Each row was made from one walk, in order. Every step used is in the known rows, and no mark comes twice. Write each row's walk.
(in the rows, 128 means zero)
Known rows
A -> S: [137 119 129 138 123 169 172 118 128 131 112 155  80 107 107 163 124  99
 136 144 151]
E -> T -> L: [162 151 153 122 148  98 157 102 135  82  74 110  55 133  83 150 102 142
 115 117  97]
S -> D -> A -> H -> T -> L: [103 127 138  85  93 127 251 103 168  95  60 139  60 140  71 141 121  97
 108 122 166]
H -> A: [131  95 113 113 123 149 175 118 152 110 132 150  90  88  90 146 131 124
 118 127 133]
S -> D -> A -> E -> T -> L: [136 131 136  87 182 125 199 109 138  78  52 151  42 145  76 163 130 167
 127 113 138]
S -> D -> A -> E: [108  93 112  94 160 166 208 126 137 111  93 178  76 117  84 161 151 143
 133 125 170]
G -> S -> D -> A: [129 108 117  92 136 183 201 115 149 112  96 191  70 105  94 171 131  92
 139 143 176]
G -> S: [140 114 120 138 120 157 159 119 131 133 118 154  84 120 102 171 118 101
 139 144 144]
S -> D -> A -> E -> L: [133 106 113  85 169 134 191 135 131  91  98 161  82 120  85 156 140 149
 118 121 144]
T -> L -> A -> E: [119 104 148 124 142  98 172 143 129 113 100 119  52 152  90 164 151 130
 127 130 138]
A -> S -> D: [118 128 142 117 128 178 197 117 136 127  98 178  71  91  88 166 137 111
 135 134 168]
A -> H: [122 113 115 133 101 142 191 104 132 138 111 118 102  99  98 142 117 116
 116 130 141]
H -> T -> L -> A: [107 126 158 109  98  82 188 146 146  79  87 121  45 164  71 146 136  72
 118 124 129]
E -> T -> A -> H: [127 115  92 117 118 116 179 108 119  99  91 117  90 109  89 134 111 110
 115 120 116]
H -> T: [109 124 125 125 100 124 183 132 138  99 103 144  82 142  72 141 124  94
 125 119 128]
X -> A -> E -> T: [134 117  98 123 175 128 182 101 134  88  96 148  86 132  91 154 133 161
 128  99 112]
L -> A -> S: [118 113 133 120 118 154 175 142 121 117 112 154  64 110 106 163 147  65
 140 145 158]
L -> A -> E -> T: [110 120 112 113 159 111 158 146  98  90  88 136  63 144  82 157 150 130
 141 113 118]
G -> A: [134  97 125 118 117 144 201 108 149  92 126 142  83 119 101 156 119 126
 135 117 129]
T -> A -> H: [117  87  98 126 100 129 191 115 134 126 116 122 102  99  98 138 121  97
 112 133 144]
E -> T -> A -> S -> D: [123 130 120 102 147 151 186 120 124  88  78 177  59 100  79 158 131 105
 135 124 144]
G -> S -> D -> A -> E: [113  95 105 104 154 184 201 126 134 128  96 195  73 132  95 184 147 125
 152 141 184]
D -> A -> H: [130  99  98 108 112 159 209 101 141 122 102 131  97 102 109 140 117  95
 117 138 156]
T -> A: [129  89 113 122 125 125 167 131 139 103 120 142  87 105  91 144 126  98
 117 134 133]
X -> A -> H: [128 102 103 125 111 143 218  83 161 124 118 129 109  90 107 139 122 115
 109 117 142]
X -> A: [140 103 118 121 137 140 194  99 166  99 122 149  95  95 100 146 128 116
 114 116 132]
L -> A -> H: [103 106 117 115  97 128 195 127 125 124 111 117  87 102  97 141 139  83
 121 131 149]
T -> L: [152 123 158 130 128 111 170 109 151 111 100 116  66 123  91 153 112 130
 111 132 125]

Write each row's walk
[ 88 113 123 107 102 150 212 142 141  99  91 188  65 128  69 155 142  69
 134 129 168] | H -> T -> A -> S -> D
[120 123 133 118 126 165 183 117 140 129 104 176  75 102  83 173 130 113
 138 135 162] | G -> S -> D
[114 110 127 101 125 188 206 117 152 123 116 190  73  74  87 162 146 118
 133 134 172] | H -> A -> S -> D
[140 118 133 102 130  91 152 150 122  80 122 119  80 110  91 143 134  91
 110 125 111] | E -> L -> A
[100  93 117 122 139 125 169 154 113 117 115 141  75 135  90 160 160 117
 137 128 145] | L -> A -> E
[116 107 103  96 111 187 226  99 145 134  92 170  83  99 102 166 126  91
 135 143 187] | G -> S -> D -> A -> H
[137  87 101 123 151  95 149 149 116 100 126 128  97 135  93 149 132 138
 113 126 113] | T -> A -> E -> L
[152 126 129 125 177 101 184  92 150  83  79 126  63 149  92 159 124 175
 118 101 106] | X -> A -> E -> T -> L
[ 91 113 144 120 116  84 188 158 131  96  86 124  47 191  71 158 152 105
 129 121 137] | H -> T -> L -> A -> E
[139 115 107 113 144 111 155 123 123  76  95 137  76 114  82 141 116 112
 120 119 106] | E -> T -> A
[143 143 155 104 144  83 159 125 129  69  75 110  39 134  81 150 125 109
 118 118 105] | E -> T -> L -> A
[103 107  94 104  86 146 225 115 142 105  90 137  91 139  89 134 119  71
 119 129 155] | D -> A -> H -> T
[112  98  99 120 125  81 164 163 119  83 114 135  90 173  73 143 133 114
 115 117 111] | H -> T -> A -> E -> L
[116 111 138 107 120 183 232 107 149 105 109 182  66 104  99 173 134 120
 150 123 167] | G -> A -> S -> D
[ 96 123 111 129  75 129 206 117 134 121  98 124  96 137  79 135 118  92
 119 121 139] | A -> H -> T
[100 127 116 102  79  82 191 148 121  88 105 105  88 143  79 129 131  66
 106 117 120] | E -> L -> A -> H -> T
[101 113  99 122  86 130 233  97 163 106 104 135 103 127  88 132 123  91
 111 108 140] | X -> A -> H -> T
[125 107 125  84 143 164 209 114 154  95  94 174  74  90  83 149 134 109
 123 127 164] | S -> D -> A
[131 143 141 108 119  87 185 110 126  91  69  90  54 130  89 144 119 108
 113 119 115] | E -> T -> L -> A -> H
[145 105 114 112 134 186 190 116 137 114 103 168  75 111 118 162 125  77
 136 153 166] | D -> A -> S
[114  76  99 133 143 127 167 141 123 120 120 147  90 131  91 155 142 131
 130 131 140] | T -> A -> E
[ 77 116 113 111  71 113 209 141 128 107  99 123  82 139  78 135 140  59
 123 122 146] | L -> A -> H -> T
[121 118 125 105  88 119 227 105 160 100  74 114  68 157  89 138 108  84
 109 131 148] | D -> A -> H -> T -> L
[139  94 102 114 148 119 157 137 131 107 138 136  98 119  91 151 138 163
 113 121 114] | H -> A -> E -> L
